Every row comes from one small tree of marks. Brackets hold a mark, then the marks that hang from it, in alphabetical order. Every link used is in the known rows. Which tree was each row made from?
(in the rows, 128 means zero)
Known rows
[vozi vilig]: [146 140 130 159 138 132 149 104 116 137 157 132 125 113 139 146 123 126
 163 124 160 108 140 133 126 137 117 149 146 116 122 174]
[kifu [bado sivap vilig] fotav [vozi tozag]]: [118 150  41 178 149  75 133 115 108 155 145 213  91 101 127 138 132 173
 143 149 165 108 107 148 117 142 123 205  78  59 104 203]
[sivap pelop]: [145 159 143 136 141 106 131 115 134 133 133 145 105 101 149 137 100 120
 118 125 134  88 111 126 125 120 128 140 136 128 105 160]
[kifu [bado sivap] [fotav lozi] gosana vozi]: [ 78 151  46 145 126  74 108 103 133 159 163 195  98 116  82 158  89 165
  94 129 206 137 120 168  82 104 127 192  80  72  97 175]
[gosana [kifu [fotav [lozi faber pelop]]]]: [ 92 130  97 132 128  64 127 116 132 175 180 152 143  77 119 150  97 125
  93 164 201 140 155 118  81 167 122 162 161 106  78 196]
[kifu bado fotav [vozi tozag]]: [118 146  47 185 119  69 145 103 117 141 148 206  89 115 104 115 110 150
 112 124 179 106 114 154 125 142 125 222 113  90  98 175]
[lepuf [tozag bado]]: [141 166 116 121 146 123 107 100 128 166 124 161  86 116 112 145 121 124
 138 125 172  75 133 121 125 151  95 121 115  93 101 130]
[gosana kifu]: [132 138 102 132 151 110 138 130 128 146 137 127 131  96 161 117  96 109
 144 133 166 117 102 133 124 150 119 156 142 116 105 176]
[tozag [bado sivap]]: [134 145 129 144 171 140 108 109 128 143 138 136  89 114 146 137 136 135
 149 146 162  73 107 136 129 155 116 126 107  91 125 163]
[bado vilig]: [130 143 118 138 144 125 130 123 123 151 139 145 121 107 146 142 124 130
 162 136 147 113 113 122 142 123 114 133 116 105 110 183]
[lepuf [lozi pelop] [tozag [bado sivap vilig]]]: [144 168 125 124 171 112  76 100 111 175 141 162  86  93  92 198 145 131
 137 154 163  65 137  76 101 141 102  98  96  62  77 165]
[tozag [bado vilig]]: [128 139 128 144 163 138 124 100 126 157 136 152  99 113 144 144 131 135
 164 147 148  96 105 114 148 149 103 130  99  91 116 170]
[gosana [kifu [fotav lozi]]]: [ 98 156  96 128 155  90 132 119 149 159 165 151 129  89 138 136  99 115
 114 151 187 138 124 138 100 150 111 168 125 108  89 191]
[vozi kifu sivap]: [140 133 140 158 143 136 144 121 139 121 177 104 114  76 137 117 136 121
 151 116 139  87 157 152 161 162 145 160 161  93 131 200]
[kifu gosana [vozi sivap tozag]]: [157 137  98 170 124 120 159  89 134 126 157 168 107  91 129 122 120 148
 137 106 131  81 140 176 132 132 128 198 129  77 108 182]
[gosana [kifu bado fotav vozi]]: [ 96 135  41 156 136  59 142 121 109 157 142 177 116 105 124 116  81 126
 115 131 201 139  89 147 114 150 126 222 127  92 100 176]
[gosana [kifu bado [vozi [sivap pelop] vilig]]]: [141 138  72 169 159  94 156  96  92 149 136 155 113  74 145 132  84 130
 145 121 167 125  95 153 111 143 129 215 149  70 103 188]
[gosana [kifu bado fotav]]: [ 91 140  67 144 144  67 142 115 114 169 135 155 126  95 139 121  77 117
 135 135 189 130 100 142 123 153 124 191 123 101  93 173]
[lepuf [lozi faber pelop]]: [142 127 128 144 120  89 109 104 115 138 163 128 124 111  89 162 121 118
  91 133 174  97 164  86 105 141 135 143 170 108  77 168]
[gosana [kifu fotav vozi]]: [114 141  74 151 142  68 150 133 129 150 157 167 118 105 143 121 102 119
 112 140 179 131 100 140 100 155 122 205 136 102 104 183]
[lozi faber]: [138 126 111 139 115 105 123 116 120 146 141 141 129 120 130 130 115 134
 126 128 172 107 152 123 121 155 129 144 165 109 106 160]
[fotav [lozi faber pelop]]: [116 125 116 133 103 107 100 105 131 146 176 138 131  91  90 156 106 135
  88 149 196 116 172 112  96 139 120 123 170 114  87 183]
[lepuf lozi tozag]: [161 181 109 114 149 108  99 112 134 145 132 153  94 119  89 164 124 104
 114 111 168  86 146 103 112 115 109 133 118  91  77 142]
[lozi faber [pelop sivap]]: [133 123 131 149  74  85 100 107 125 149 163 131 134 113 113 122 118 107
 113 146 192  83 127 101 110 160 140 153 177 127  97 166]
[vozi [kifu fotav gosana] [tozag bado] vilig]: [138 154 134 173 140 117 188  61 140 161 191 167 109  91 127 147 144 170
 181 128 134 100 179 144 133 199 110 185 113  88 133 191]
[vozi [tozag bado]]: [153 150 126 162 152 135 139  88 140 141 138 157  92 104 141 118 133 139
 154 142 145  66 124 134 151 168 106 146 114 100 109 165]
[kifu fotav]: [108 148 120 152 131  86 138 121 143 152 161 155 114 116 129 137 118 118
 120 129 163 103 134 138 126 140 128 165 128 120 107 171]
[bado [sivap pelop] vilig]: [142 162 130 131 172 117 111 126 120 152 128 154 108  88 175 162 128 148
 157 154 120  90 103 121 113 118 125 120 101  95 111 191]
[pelop sivap]: [138 156 133 143 112 116 105 117 151 131 145 132 109 132 142 101 125  90
 135 127 173  78  84 128 140 134 130 165 127 128 109 159]

Which tree is each row?
[150 149 154 151 151 121 148 115 140 123 166 116 106  63 149 128 122 125
 137 117 118  83 146 150 154 154 147 159 160  96 124 199]
[vozi kifu [sivap pelop]]
[ 72 156  73 133 138  81 108  97 135 170 154 170 118 109 100 158  85 153
 119 131 195 126 134 162  92 113 124 162  81  84  95 172]
[kifu [bado sivap] [fotav lozi] gosana]
[135 162 141 137 190 133 107 104 122 162 126 158  87  93 167 161 134 151
 162 162 132  81  92 118 126 143 112 116  84  84 118 178]
[tozag [bado [sivap pelop] vilig]]
[116 130  42 142 145  97 133 122  95 157 121 168 115 104 141 120  84 134
 149 134 183 148  72 137 125 130 115 193 118  80 100 185]
[gosana [kifu [bado vilig] vozi]]
[172 133  83 180 161 120 175  98 111 138 160 155 120  71 162 119 128 138
 166 134 152 106 124 159 118 173 120 211 152  73 112 206]
[gosana [kifu [vozi sivap tozag vilig]]]
[137 164 112 115 156 127 106 101 122 178 122 172  93 106 122 161 131 136
 161 137 159  89 125 108 128 146  88 115  98  78  96 148]
[lepuf [tozag [bado vilig]]]
[ 91 139  97 159 155 107 133 106 138 160 183 149 108  65 109 144 126 142
 144 138 167 126 162 152 150 151 132 184 116  62 109 223]
[vozi [kifu [bado vilig] [fotav lozi]] sivap]
[144 126 108 171 127 126 167  86 113 137 168 150 120 102 122 150 116 142
 149 100 149 108 142 167 115 122 129 191 142  81 124 179]
[kifu gosana [vozi sivap vilig]]
[150 153 120 121 129  89  86  79 112 173 147 159  99 111  62 184 127 124
 100 134 186  76 171  73  99 160 111 120 147  74  65 139]
[lepuf [lozi faber pelop] [tozag bado]]
[128 139  95 187 144  96 163  99 133 140 174 154 103  62 123 108 130 150
 155 122 142  83 170 164 166 184 143 212 134  70 115 213]
[vozi [kifu bado fotav] sivap tozag]
[ 91 146  80 155 144  77 114 122 114 159 142 158 105 112 123 138 106 140
 130 137 184 101 119 148 117 140 136 172 102  95 106 176]
[kifu [bado sivap] fotav]
[152 178 127 124 111  90  76 107 139 148 152 149  98 111  75 157 125  83
 103 124 183  62 130  79 106 122 121 139 132 106  66 145]
[lepuf [lozi [pelop sivap]] tozag]
[142 152  91 172 162  67 165 107 134 145 159 187 105  59 163 120 117 133
 115 142 133  97 111 154 106 171 129 224 140  76  90 206]
[gosana [kifu fotav [vozi [sivap pelop] tozag]]]
[160 137  76 165 154 112 157 115 126 125 148 155 113  72 158 101 119 128
 144 133 151  95 111 161 129 165 122 205 146  75  98 201]
[gosana [kifu [vozi sivap tozag]]]
[ 87 162  96 141 135  58 127  96 118 174 127 172 112 101 128 158  75 153
 128 121 156 100 112 151  97 117 140 168  90  97 100 157]
[kifu [bado [sivap pelop]] fotav gosana]
[128 146 125 143 184 144 109 112 122 159 134 150  94 107 158 151 147 149
 174 160 149  86 100 122 132 151 108 117  87  78 122 180]
[tozag [bado sivap vilig]]
[149 149 128 147 137 136 159  77 148 143 161 146  98  96 130 119 129 157
 166 119 131  83 152 146 157 180 114 155 112  94 127 176]
[vozi [kifu gosana] [tozag bado]]
[159 139 138 173 176 156 159  87 138 139 167 143  94  62 151 119 167 155
 193 142 109  68 153 144 179 198 118 162 121  58 128 219]
[vozi kifu sivap [tozag [bado vilig]]]
[173 144  94 180 132 125 160  96 115 120 163 176 101 107 132 130 138 148
 145 124 158 101 132 147 120 149 112 192 141  99 118 183]
[kifu [vozi tozag vilig]]
[110 134  60 183 121  72 149 101 102 154 163 188 103 124  97 146 108 142
 123 119 196 133 119 148 109 135 126 218 126  92 113 172]
[kifu bado fotav [vozi vilig]]
[142 155 144 149 117 100  93 110 138 128 164 124 105 122  93 143 128  81
 102 132 172  74 108  89 124 126 138 157 139 123  82 165]
[lepuf [lozi [pelop sivap]]]
[147 149  87 155 152 130 137  88 127 153 138 194  90 110 138 140 138 179
 160 139 140  90 110 151 119 142 109 165  78  67 115 177]
[kifu gosana [vozi [tozag [bado sivap vilig]]]]
[107 134  90 133 119 120 143 105 115 157 144 138 123 100 115 132  93 151
 172 111 153 136 130 141 153 128 128 155 110  95 120 180]
[vozi [kifu [bado vilig] gosana]]
[119 132 104 181 124  87 174  87 124 155 187 172 120 101 116 160 121 144
 134 107 152 114 154 170 102 136 130 215 135  78 119 186]
[kifu fotav gosana [vozi sivap vilig]]
[155 163 128 120 112  86  68  77 128 173 142 159  90 124  72 164 137 103
  96 138 195  62 142  69  99 167 119 138 142  82  67 135]
[lepuf [lozi faber [pelop sivap]] [tozag bado]]
[135 134  88 176 127  99 158  68  98 148 140 166 108  96 117 153  79 150
 139  97 152 115 116 168 112 103 132 208 131  72 107 168]
[kifu bado gosana [vozi [sivap pelop] vilig]]
[ 77 154  86 134 133  95 118 106 143 156 177 153 112  93  95 147  98 159
 132 127 188 133 157 162 113 138 133 167  96  85 114 190]
[vozi [kifu [bado sivap] [fotav lozi] gosana]]
[150 148  92 166 136 133 161  79 106 145 163 143 120  82 131 132 122 179
 202 114 151 104 162 159 132 163 126 170 116  79 133 196]
[vozi [kifu [bado sivap] gosana] tozag vilig]
[154 164 105 107 159 108  92  78 117 182 118 178  92 123  93 186 144 136
 132 134 171  93 158  80 113 154  97 129 109  55  75 147]
[lepuf [lozi faber] [tozag [bado vilig]]]
